Each row was made from one path, in order. Every step used is in the known rows, and no mark comes twice. Write each row's path.
Known rows
E > M > F: [-13   4 -12 -13 -13  10  -5  14 -32  -3  -2   0 -13   4   7  12  10  -2
  -3  -3 -13 -10]
N > Z > E > M > F > P: [ -9   7  -5   0 -17  28  -5   2  -8   2 -15 -19 -17  -6  15  15   3  26
 -19   5   3   5]
F > M > E: [  5   4  -3  -8 -36   4  -5  10  -7  22   5  21   6   7   0   2  15   1
   0  -2 -10   3]
F > Z > E: [-11  16  12 -15   2  16 -19   8  24  23  31  16   8  11 -17  15   1   5
  -9  12 -34 -16]
K > P > F > Z > N: [ 24  35  21 -22   6  13 -17   1  30   8  13 -24   5  -3   6  25 -18 -12
 -12   7   6 -30]
P > F > Z: [ 14  32  16 -26  -1   4 -27  12  12  13  31 -11   7  10  -3  19 -12   6
 -10  10 -18 -23]
K > P: [ 13  22  15 -17  30  11 -19   4  12  10   2  -9 -22  18  21  24  -5  31
 -10  19   4 -13]
K > P > F: [ 18  29  23 -29  21   0 -34  14   3   9  15 -13 -27   3  17  24  -6  21
 -16  26  -8 -19]
P > F > U: [ -1  24   8 -21 -10 -17 -14  -1   1   3  18   1  -7  -5   2   2   7  -4
   4  13  -6 -13]
M > E: [ -1   6  -6 -14 -18   6  -3  19  10  15   2  14  -7   9   5   5  10   5
  -1  12  -3  -2]
U > F > P: [  4  14  12  -3  -8  -1  -9 -18  -2   5 -12 -38 -22  -4  21  20  -4  40
 -22  12  14   8]
E > U > F > Z: [ -5  23   9  -6 -11 -11 -14   0  -7  13  15  -2  13  19  -9  14   0   7
   1  -6 -19 -19]
E > U > F > Z > N: [  8  28  14 -10  -9   0  -6  -8  17   7   4 -19  15  -3  -2  19 -10 -19
  -4  -7   5 -24]
N > Z: [  0  20   0 -13  17  12   0   1  16   4  -2  -8   3  -5  23  14  -9  -4
  -7  -3  25  -2]
Z > E: [-13  10  11 -18   5  12 -17   5  19  17  21  15  -7   1  -8  15   6   4
 -11  17 -24  -7]
N > Z > E > M: [ -9  18  -4  -5  12  17  -8   7  -9   9  15   8   6  -9   6  18  18 -15
  -6  -8 -11  -7]
N > Z > E > U > F: [-26  10   8   0  -6 -20  -9  -2 -19  13  -3  13  -5   1  -3  10  15   2
  -1  -5 -17  -6]
M > E > U > F > P > K: [ -2   4  15   1  -5 -14 -17   0  11  21  -1 -27 -19   5  -6  21   3  51
 -11  11   5  12]
U > F > M: [  7  10  12  -5 -21 -18 -12 -21 -32  18   8  -2   6  -1   5  12   8   5
  -7 -14 -10   2]
F > Z: [  9  26   8 -18   0  11 -16   4  18  12  24  -9  14  17  -3  17 -11   7
  -5   3  -9 -18]
P > F: [ 13  26  18 -33   3  -4 -29  11   2   4  21 -14 -17  -8   9  18  -6   4
 -14  21  -7 -14]
N > Z > E > U: [-25  15   5  -6 -11  11 -14  11   8  10   8  28   7   0 -12   6  13  -9
   3   1 -15  -8]

Write each row's path
[-24   2 -13  -8 -10  16  -4  18 -27   4  -3  13  -9   1   3  11  13  -6
  -5  -5 -21 -10]  N > Z > E > M > F
[ -2  23   4 -12   3  13 -22  12 -10  13  32   7   8  -1  -6  20  17 -10
  -8  -1 -32 -18]  P > F > Z > E > M
[-20  18  10  -8 -19  11 -21  12   9  14  21  28  13  11 -24   7  12  -3
   5   4 -32 -16]  F > Z > E > U
[ 18  35  19 -24  10   7 -31  14  12  16  27 -10   0  18   2  22 -13  18
 -11  14 -18 -27]  K > P > F > Z
[  0   1  -3  -3 -36 -10  -3   5 -21  24   0  20   2   7   1   2  18   4
  -1  -6 -14   4]  U > F > M > E
[  3  26  11 -19   2 -13 -17   2   1   6  13   1 -15   3   8   6   7   9
   3  17  -7 -17]  K > P > F > U
[  1   4   9  -5   1   2 -17   3   8  13   2 -36 -22   2  -2  26  -2  47
 -15  10   7   9]  E > M > F > P > K
[-16  13  12 -10   1   2 -18   4  11  25  25  15   4  11 -16  16   4   8
  -9   8 -37 -16]  U > F > Z > E
[  5   8  20  -4  10 -14 -19  -9  15  19   4 -43 -23   1   1  28  -6  54
 -17  13  12  12]  U > F > P > K
[ -1   7   2  -9 -22  21  -8  -1   1  -1 -15 -29 -25   0  16  15  -8  37
 -20  15   9   5]  M > F > P
[-27   7 -15  -3 -17  -1   5   5 -19   2   0  20  -1   0  -1  -3  21 -11
  10  -7 -13 -10]  N > Z > E > M > F > U
[ -4  11   7   4 -27  -2  -8  -8  -8   7 -17 -21 -18   0  12  12   6  36
 -13   9   6   8]  M > E > U > F > P
[-25   6 -12  -6 -21  -4   1   4 -20   2   4  19  -4   3  -5  -3  23  -8
  10  -2 -20 -11]  Z > E > M > F > U
[ -8  19   4  -4 -18 -11 -11   7  -7  17  11   7  13  21 -10  10   4   7
   3  -6 -22 -18]  M > E > U > F > Z
[-19   6  -9 -11 -22  -8   2   1 -10   0  -1  11  -8   7   0  -4  10   0
   9   4  -7  -9]  M > F > U
[-27  13   5  -8 -26  11 -19  16   0  13  15  31   9  13 -26   5  13  -3
   5   3 -37 -17]  M > F > Z > E > U
[  0  11  12  -1 -32 -20 -14 -18 -37  16   6   7  10   1  -2   8  14   1
  -1 -18 -15   1]  E > U > F > M
[ -5  21   1  -8   4  16 -16   8  -7  13  28   8  11   2  -6  19  17  -9
  -5  -5 -28 -15]  F > Z > E > M
[  8  22   7 -17 -12  17  -4   1  23   4   4 -18  10   0   0  18 -17 -19
  -8  -2   6 -25]  M > F > Z > N
[-19   8 -14  -7 -21  -6   3   2 -23  -2   1  11  -4   4   1  -2  19  -8
  11  -4 -10 -11]  E > M > F > U
